Each row comes from the steps of one walk. Every step used is in the known rows, and no mark comes twice. Write the walk behind each row, first mark first.
In the rows, zero is written as 100.
Known rows
t r: 107 86 109 88 116 126 109 93 95 100 87 113 92 97 97 91 105 120 113 96 104
y s c: 104 89 114 114 93 96 110 68 93 87 106 101 80 77 74 118 89 133 98 145 91
y s t: 86 87 120 128 84 83 110 63 98 92 105 99 93 90 98 107 113 142 100 132 100
s c y t: 106 61 103 99 91 90 87 39 96 90 103 100 85 74 81 98 113 114 92 126 86
s y t r: 95 79 99 82 99 98 97 44 87 84 94 97 99 78 104 87 120 131 111 98 102
r m: 125 106 110 101 103 87 88 94 100 114 97 120 89 103 107 90 112 80 92 111 97
c y s t r: 84 91 99 110 96 90 109 26 101 79 108 93 90 89 98 92 127 133 95 125 94
s c y t r m: 117 64 100 101 104 101 89 37 92 90 97 106 87 77 83 96 109 105 94 127 86
t r m c: 138 93 104 97 125 128 103 97 97 100 80 113 90 108 106 86 92 94 104 108 100
y c: 90 75 115 94 93 97 92 83 91 107 120 109 79 99 125 109 119 112 103 126 88
t y: 87 98 104 99 99 64 100 97 111 109 101 94 92 93 98 97 105 121 82 98 99
y s t r: 89 84 117 126 97 102 116 62 95 87 97 103 95 92 96 104 110 144 107 131 102
r m c y s: 141 110 96 109 106 88 93 73 101 95 99 98 83 105 106 85 100 84 83 129 89
c y t s: 93 87 93 105 88 74 111 44 86 88 114 90 93 87 91 79 138 136 84 123 93
r m c y s t: 133 100 99 117 104 85 90 65 105 94 97 98 87 106 112 86 105 85 83 130 90
s c y t r: 108 60 101 96 100 103 90 39 93 88 98 102 86 75 80 98 110 117 96 124 88
m c: 126 90 103 97 99 100 94 107 109 97 99 85 83 103 102 90 87 107 91 111 95
r m c y: 141 104 95 102 106 89 86 78 105 100 98 100 83 107 109 81 102 75 82 121 89
c y s: 93 105 96 102 91 81 106 39 96 85 116 90 83 87 87 94 120 128 91 126 91
s c: 107 67 114 94 95 101 86 79 106 100 97 108 81 78 84 109 94 106 95 122 90
c y t: 96 84 95 101 87 77 92 38 87 94 114 94 92 90 90 80 135 125 95 106 94

Which walk is each row?
94 82 102 101 97 87 123 75 103 82 102 95 84 74 89 99 114 126 70 152 91
t s c y
124 75 108 113 106 106 100 75 71 106 93 116 102 100 93 82 116 123 113 103 103
y t r m
105 69 109 115 109 107 92 56 111 96 84 105 103 102 124 84 122 104 97 109 99
s t r m c y
102 70 103 90 97 94 87 48 107 91 102 100 79 74 84 103 107 104 88 125 85
s c y
120 85 91 106 94 89 104 69 98 84 107 75 87 98 98 78 107 123 80 126 92
m c y t s
125 94 108 95 124 124 102 92 93 105 83 123 94 103 103 88 104 96 109 103 102
t r m
135 100 100 102 125 125 109 76 93 89 86 106 88 104 101 87 94 102 102 121 97
t r m c y s
80 84 104 71 94 90 87 50 100 88 111 96 84 80 132 104 122 112 101 116 90
s y c
106 88 115 131 101 103 113 64 96 87 95 100 95 98 103 102 101 133 101 138 99
y s t r m c
98 88 117 129 100 101 113 60 95 89 95 107 96 94 100 103 109 135 104 134 101
y s t r m
120 100 93 102 98 93 103 66 104 80 108 77 79 98 96 89 95 119 84 128 90
m c y s
117 88 95 107 102 102 104 57 106 78 100 76 85 99 103 87 98 123 89 128 92
m c y s t r
139 101 95 112 104 84 97 76 96 95 100 97 88 105 108 79 107 90 77 132 90
r m c y t s
80 84 106 99 99 68 99 89 103 108 113 95 86 96 117 108 108 120 83 114 92
t y c
72 69 115 118 90 64 92 74 119 108 96 95 103 94 119 95 126 123 84 102 102
s t y
83 100 101 88 96 80 126 81 100 80 100 91 92 76 108 93 120 133 78 135 100
t s y
